Every row comes from one small tree of marks. The marks that hang from a mark follow it in brackets, in alphabetical order. Every link used is in the known rows. Which tree was each row made from?
Known rows:
pevak[nemado[tumid[gofo[nifig] lapa[vava] vepefus]]]: [-3.48 -2.91 -1.49  1.30 -0.63  1.37  1.38 -4.32  5.19  0.09 -0.33  0.95
  0.01  0.58  2.18 -1.27 -0.10  1.03  1.35 -2.08 -3.39  1.96  0.08 -0.51
 -1.65  0.57 -1.24]
gofo[nifig[vepefus[ruda[nemado pevak]]] tumid]: [-2.74 -1.61  0.12 -1.09  1.34 -0.11  0.65 -3.58  6.37 -0.79  1.72  1.44
 -1.03  2.26  3.00 -2.37  0.10  4.79 -1.20  1.53 -0.58 -0.51 -2.58 -0.78
 -1.54  0.78 -0.90]
ruda[vepefus]: [ 0.09 -2.42  0.82 -0.23  0.26 -0.85  0.45 -1.21  3.57 -1.73  1.34 -0.54
 -0.34  0.78  1.05  1.23 -0.25  0.96  2.38  0.81 -0.45  1.49  0.30  1.53
  0.09  0.85  1.36]
tumid[gofo lapa[vava] nemado[pevak] vepefus[nifig ruda]]: [-5.38 -6.56 -5.14 -2.34 -2.03  2.30  2.70 -4.25  5.97 -2.87 -1.97  2.22
 -3.22 -4.92  3.91 -0.38 -3.25 -0.36 -1.91 -8.87 -5.74  4.31  3.83  0.86
 -4.13  6.16  1.77]
nemado[pevak tumid[gofo[nifig] lapa vepefus[ruda]]]: [-4.61 -5.32 -2.93 -3.35 -0.68  0.86  1.91 -3.29  4.76 -1.74 -1.06  2.20
 -0.41  1.93  1.92 -4.24 -2.05  5.08  0.88 -2.00 -0.71  1.27  4.18 -0.28
 -2.06  1.60  3.31]
vepefus[nifig ruda[pevak]]: [-1.76 -3.10 -0.03 -3.54  0.75 -0.22 -2.08 -1.87  1.46  0.52 -1.73 -0.29
 -1.98 -2.75  2.58 -0.66 -1.34  0.55 -5.25 -2.16  0.04  1.47  1.65 -0.13
 -1.19  1.42  1.35]
nifig[vepefus[ruda[pevak]]]: [-0.80 -0.83  2.11 -2.20  0.46 -0.12 -0.05 -2.67  1.62 -1.14 -1.14 -0.89
 -1.83 -0.49  4.13  1.14 -1.38  2.30  0.24 -1.51  0.02  0.16  0.32  1.40
 -0.65  2.04  0.15]
lapa[tumid]: [-0.82  0.16  1.00 -0.25  0.30  0.82 -1.60  1.71  1.78  0.82 -0.09  1.09
 -1.44  2.45  0.05 -2.68  1.98 -0.76  0.79  0.34  0.19  0.71 -0.13 -0.06
  0.97  0.61  1.27]
tumid[gofo lapa[vava] nemado]: [-2.91 -2.03 -3.26  1.13 -1.09  4.20  3.34 -1.16  2.90 -0.72 -0.90  2.36
 -2.57 -1.44  0.60  1.49 -0.33 -3.12 -0.46 -6.06 -4.86  3.26  0.55  1.80
 -2.67  3.97 -0.56]
nifig[vepefus[ruda]]: [-1.34 -0.49  1.47 -0.92 -0.78  0.28 -0.52 -1.85  1.56 -0.68 -1.34 -1.10
 -1.84 -0.72  4.04  0.94 -1.89  1.88  0.40 -1.55  0.02 -0.24  0.01  1.19
  0.04  2.14  0.88]
lupun[gofo[tumid[lapa]] vepefus[nifig ruda]]: [-2.34 -2.14 -3.32  1.24 -2.03  0.88  0.71 -2.28  6.27  1.53  1.72  1.70
 -0.86 -0.63  5.64 -3.91 -2.45  2.19 -4.53 -4.46 -1.00  4.26  1.84  0.54
 -0.97  1.70  2.21]
vepefus[nifig ruda]: [-2.53 -2.54 -0.92 -1.76 -1.02  0.41 -2.81 -0.81  1.39  1.24 -2.07 -0.61
 -2.01 -3.03  2.45 -0.95 -2.00  0.00 -4.98 -2.16  0.08  0.90  1.15 -0.42
 -0.31  1.53  2.46]
gofo[nifig tumid[lapa vepefus[ruda]]]: [-3.52 -3.11 -2.17 -0.16 -1.27  2.16 -0.07 -2.20  4.95 -0.38  1.30  2.78
 -1.38  1.44  2.52 -5.04 -0.31  5.31 -0.71 -1.73 -0.58  0.91  0.87 -0.80
 -2.00  2.63  1.64]
lupun[gofo[tumid[lapa nemado[pevak] vepefus]]]: [-1.93 -1.87 -3.28  1.68 -0.96  0.36  3.20 -1.56  5.07 -0.94  2.00  1.26
 -0.47  1.18  2.02 -2.55 -1.88  1.16 -0.04 -2.98 -2.79  3.53  0.92  0.46
 -1.92  1.63 -0.90]
lupun[vepefus]: [ 0.33  0.07  0.02  0.41 -0.04 -0.88  0.94 -2.20  1.88 -0.27  1.44  0.84
  1.00 -1.37  2.76 -0.66 -0.53  1.82 -0.20 -1.61 -0.25  0.45  0.49 -0.33
  0.11 -0.28  1.08]
nemado[pevak tumid[gofo vepefus[nifig]]]: [-3.64 -4.49 -2.58 -3.67 -0.35 -2.40  2.28 -3.83  5.41 -2.78 -0.19  1.44
  0.64  1.27  0.57 -3.25 -1.77  3.48  2.03  0.68 -1.37  2.19  3.95 -1.14
 -0.64 -0.45  1.77]
pevak[nemado]: [-0.35 -0.81  0.81  2.13  0.26  0.09  0.43 -3.05  1.34  1.00 -0.46 -1.33
  0.95 -0.85  1.10  0.75 -0.32 -0.69 -0.17 -1.57 -1.89  0.28 -2.49 -1.11
 -1.55 -0.79 -2.92]
gofo[nifig tumid[lapa[vava] nemado vepefus[ruda[pevak]]]]: [-4.53 -3.03 -1.98 -0.93  0.27  2.01  1.53 -3.06  6.70 -0.52  1.68  3.73
 -1.72 -0.06  2.89 -3.61  0.07  3.85 -1.82 -2.29 -2.81  0.84 -0.13 -0.88
 -2.96  3.42  0.60]
pevak[nemado[tumid[lapa vepefus[nifig ruda]]]]: [-2.90 -3.28  0.24  0.95 -0.66  0.71 -0.39 -3.92  3.79  1.39 -0.65 -0.30
 -0.05 -0.14  2.83 -1.74 -1.47  2.27  0.41 -2.70 -2.30  1.43  0.55 -1.08
 -1.97  0.48  0.11]
vepefus[nifig ruda[nemado[pevak tumid[gofo lapa[vava]]]]]: [-3.66 -4.50 -1.71 -3.31  0.53  0.44 -1.30 -1.38  4.98  1.60 -1.53  0.85
 -1.47 -1.13  2.80 -0.63 -1.98  1.18 -5.14 -1.52 -0.77  0.23  0.65 -0.43
 -2.75  1.91  2.68]
ruda[pevak[nemado[tumid]] vepefus[nifig]]: [-0.74 -5.28  2.03 -2.51  2.84 -2.67  0.91 -5.55  7.16 -1.39  2.17 -0.78
 -0.11  0.79  2.25  0.68  0.18  2.13  1.08  0.76 -2.53  3.64  0.53  0.58
 -1.84 -0.73 -0.63]
gofo[nifig]: [-1.95 -1.19 -2.00 -0.20  0.44  0.00 -0.03 -1.19  2.45 -0.74  1.08  0.14
 -0.59 -0.58  0.70 -1.29  0.53  0.97 -1.75  0.25 -1.10 -0.51 -0.95 -0.41
  0.17 -0.66  0.27]
lapa[tumid[vepefus] vava]: [-2.08  0.09 -0.13 -2.23 -0.09  0.49 -1.31  1.91  4.77  0.37  0.13  3.20
 -1.52  0.89  1.87 -2.31  3.30 -1.33  1.03  1.24 -0.72  0.56  1.18  0.46
  1.10  2.81  2.01]
gofo[nifig tumid[lapa nemado]]: [-3.24 -1.91 -1.67  1.22  0.21  2.06  1.72 -1.91  4.90  0.54  2.62  2.46
 -1.10  1.59  0.52 -3.68  0.26  3.24 -1.28 -1.43 -2.64  0.64 -1.81 -1.30
 -2.41  0.96  0.15]

Write each row's tree:
[-3.80 -3.48 -2.14 -4.08  0.16  0.82  2.73 -1.82  5.42  0.00  0.38  2.64
 -0.06  3.30  1.18 -3.05  0.14  3.65  0.78  0.62 -0.82  0.45  2.45  0.31
 -1.74  0.48  2.97]
nemado[pevak tumid[gofo[nifig[vepefus]] lapa[vava]]]
[-3.19 -2.13 -0.51  1.19 -0.37  1.60  1.39 -4.03  5.03  0.97 -0.24  0.42
 -0.23  1.36  2.29 -0.64  0.14  0.82  0.98 -1.50 -3.06  1.48 -1.00 -0.08
 -1.58  0.03 -1.27]
pevak[nemado[tumid[gofo[nifig[vepefus]] lapa[vava]]]]
[-1.77 -2.54 -0.49 -0.34  1.79 -2.16  0.10 -2.04  5.49 -0.90  1.63  0.48
  0.09  1.06  1.18  0.37 -0.86  2.40  0.87  1.28 -2.00 -0.16 -0.64 -0.76
 -1.55 -0.31 -0.12]
ruda[nemado[tumid[vepefus[nifig]]]]
[-3.64 -2.29 -1.20 -1.27 -0.40  0.15  0.90 -3.11  3.55 -2.51 -1.91  1.86
 -0.83  1.70  1.15 -1.99 -1.29  2.23  2.00 -0.18 -0.65  2.35  3.30  0.22
  0.46  1.18  0.56]
nemado[tumid[gofo vepefus[ruda[pevak]]]]
[-1.41 -2.35  0.77 -2.00  2.34  0.24  2.04 -4.56  4.39 -0.42  0.50  0.94
 -0.32  1.32  2.20  0.04  1.27  1.45  0.21 -0.81 -2.39  1.77 -0.12  0.51
 -2.38  0.02 -2.39]
ruda[pevak[nemado[tumid[gofo[nifig[vepefus]] lapa[vava]]]]]
[-3.65 -3.41 -2.56 -3.87  0.30  1.10  2.46 -1.14  4.69  0.48  0.16  2.99
  0.33  3.21  0.26 -3.39  0.44  3.05 -0.03  0.80 -0.46  0.37  2.49 -0.09
 -1.80  0.16  2.96]
nemado[pevak tumid[gofo[nifig] lapa[vava]]]
[-2.21 -3.86 -0.38 -3.72  0.11 -0.85  1.59 -1.59  3.29 -0.21  0.94  1.74
  1.00  2.68  1.13 -3.95 -1.23  5.94  2.78 -0.13  0.09  0.04  4.15 -0.74
 -2.20  0.46  3.83]
nemado[pevak tumid[lapa vepefus]]
[-3.19 -1.37 -3.36  1.13  0.18 -0.34  1.12 -1.80  6.28 -0.91  1.23 -0.56
 -1.47  0.75  3.84 -0.69 -1.60  0.60 -2.16 -0.71 -2.31  1.59 -0.89  1.44
  0.22  0.09 -0.44]
lupun[gofo[nifig[vepefus[ruda[nemado[tumid]]]]]]
[-3.22 -1.44 -4.26  1.65 -1.12  0.16  1.28 -1.75  5.96 -1.32  1.39  1.19
 -0.87  0.96  2.76 -3.44 -1.20  1.28 -2.00 -0.74 -1.59  2.73  0.17  0.27
  0.11  0.91 -0.86]
lupun[gofo[nifig tumid[vepefus[ruda]]]]
[-2.75 -4.65 -0.62 -3.07  1.74  0.39 -1.36 -2.69  4.31  0.51 -1.26  0.55
 -2.25 -0.71  2.72 -0.20 -1.67  1.45 -4.69 -2.40 -1.13  1.76  0.97  0.20
 -2.94  1.71  1.00]
vepefus[nifig ruda[nemado[tumid[gofo lapa]] pevak]]
[-0.63  0.42 -2.45  2.50 -0.84 -0.75  2.67 -2.16  5.55 -0.01  2.92  1.79
  1.02  1.16  3.53 -2.80 -1.02  1.57 -1.17 -1.24 -0.84  3.21  0.19  0.26
  0.22 -0.29 -0.50]
lupun[gofo[tumid] vepefus]
[-1.83 -1.86  1.30 -2.42  1.01  0.85  0.67 -2.73  4.22 -0.75 -0.87  0.50
 -2.16  0.86  4.47  1.73 -0.95  2.27  0.27 -1.53 -0.98  0.38  0.06  1.96
 -1.98  2.92  0.15]
nifig[vepefus[ruda[nemado[tumid[gofo lapa[vava]]] pevak]]]
[-2.92 -1.71 -0.65  2.02  0.19  0.40  1.24 -4.30  4.01  0.21 -0.78 -0.18
  0.72  1.14  0.73 -0.85 -0.28  0.18  0.53 -0.33 -2.57  1.24 -1.73 -1.24
 -0.66 -1.53 -2.55]
pevak[nemado[tumid[gofo[nifig]]]]
[-1.95 -3.44  0.33 -2.52  0.86 -0.14 -1.91 -3.39  2.19  1.04 -1.99 -0.94
 -1.48 -3.08  3.14 -0.27 -1.52  0.18 -5.36 -2.95 -0.92  1.61  0.43 -0.63
 -1.93  1.04 -0.06]
vepefus[nifig ruda[pevak[nemado]]]
[-2.05 -4.59 -1.66 -0.71 -0.31  0.40  2.99 -3.26  2.86 -2.34  1.11  0.68
 -1.00 -2.54  2.35 -0.77 -2.76  2.89  1.92 -6.94 -4.43  1.60  2.52 -0.09
 -4.22  3.40  1.39]
tumid[lapa nemado[pevak] vepefus]
[-1.34 -3.14 -0.01 -2.82  4.06 -0.20  2.23 -3.21  6.39 -1.27  1.78  2.01
 -0.91  3.00  1.81  1.36  1.13  2.48  0.20  0.32 -2.46  0.85 -0.60  1.32
 -3.61  0.71 -1.69]
ruda[nemado[tumid[gofo[nifig[vepefus]] lapa[vava]]] pevak]
[ 0.40 -4.73  1.16 -3.73  2.41 -2.59  0.67 -3.39  5.35 -2.57  2.40 -0.39
 -1.04 -0.11  1.73  1.16  0.42  1.58  0.56  0.38 -1.48  3.57  1.74  1.68
 -1.26  0.46  0.61]
ruda[pevak vepefus[nifig]]
[-3.64 -4.70 -1.98 -3.27 -0.95  0.91  1.92 -2.73  3.56 -1.39 -1.57  2.10
 -0.14  2.24  1.58 -3.63 -2.29  4.59  1.79 -2.17 -0.18  1.50  4.64 -0.08
 -2.19  1.93  3.24]
nemado[pevak tumid[gofo lapa vepefus[ruda]]]
[-3.86 -2.59 -2.33 -1.05 -1.15  2.40  0.01 -1.44  5.79  0.37  1.40  3.77
 -1.27  1.14  2.84 -4.69  0.68  4.49 -1.37 -0.76 -0.57  0.38  0.78 -0.57
 -1.93  3.22  1.97]
gofo[nifig tumid[lapa[vava] vepefus[ruda]]]
[-2.52 -1.76 -0.51 -1.75  0.75 -0.09 -0.09 -3.07  3.57 -1.52  0.27 -0.43
 -1.85 -0.90  3.57 -0.51 -0.51  2.56 -1.61 -0.81 -1.12 -0.41 -0.67  0.61
 -0.29  0.78  0.37]
gofo[nifig[vepefus[ruda[pevak]]]]
[-3.41 -6.16 -4.33 -2.75 -1.35  2.62  0.62 -3.27  5.75 -2.54 -1.52  2.64
 -3.50 -2.69  4.30  0.33 -1.16  0.18 -1.56 -6.88 -3.67  4.69  4.15  2.25
 -3.86  6.12  0.87]
tumid[gofo lapa[vava] vepefus[nifig ruda[nemado pevak]]]
[-0.36 -2.27  0.58 -1.89  4.44 -1.40  2.04 -3.12  4.52 -1.75  0.91  1.33
  0.14  2.98  0.02  1.58  0.56  1.47  0.33  1.40 -1.55  0.76 -1.08  0.29
 -2.80 -0.71 -3.03]
ruda[nemado[tumid[gofo]] pevak]
[-2.53 -0.54 -3.27  1.58 -0.67 -0.25  2.05 -1.74  6.48 -0.98  2.53  0.58
 -0.96  2.11  2.71 -2.54 -0.55  1.28 -1.01  0.33 -1.91  2.58 -0.94  0.81
  0.37 -0.06 -1.32]
lupun[gofo[nifig[vepefus] tumid]]
[-4.46 -0.63 -1.17 -1.71  1.08  2.09  0.77 -0.68  6.66 -0.73 -1.11  3.13
 -3.36  0.16  2.27 -0.80  2.55 -3.37 -1.63 -1.08 -3.36  1.70 -1.20  0.95
  0.29  3.15 -0.10]
lapa[tumid[gofo[nifig[vepefus[ruda[pevak]]]] nemado] vava]
[-3.54 -3.96 -0.57 -4.55  0.21 -2.50  0.32 -2.59  4.34 -0.55 -0.42  1.03
  0.83  0.63  1.78 -3.78 -2.25  4.99  0.11  1.20  0.32 -0.20  3.52 -1.76
 -0.83 -0.16  3.66]
nemado[pevak tumid[vepefus[nifig ruda]]]
[-3.59 -1.10 -1.58 -2.62  0.69  1.69 -0.22  0.47  6.77  0.01 -1.03  2.97
 -2.35  1.53  2.33 -1.31  2.82 -2.10 -1.57  0.70 -1.28  0.40 -1.18  0.88
  0.02  2.70  0.88]
lapa[tumid[gofo[nifig[vepefus[ruda[nemado[pevak]]]]]] vava]
[-2.60 -1.83 -4.13  2.07 -0.25  0.06  3.92 -3.54  7.74 -0.30  4.02  2.08
  0.35  0.21  4.43 -3.85 -1.60  2.85 -2.66 -3.68 -3.14  3.02 -0.31 -0.10
 -1.68  0.17  0.36]
lupun[gofo[nifig tumid[lapa nemado[pevak]]] vepefus]
[-3.28 -4.03 -3.88  0.17 -0.54 -1.02  4.67 -5.75  4.31 -6.19 -1.08  0.57
 -0.79 -3.16  0.91  0.66 -3.23 -0.48  2.33 -5.34 -5.49  3.49  1.49 -0.37
 -1.95  2.37 -2.38]
tumid[gofo nemado[pevak] vepefus]
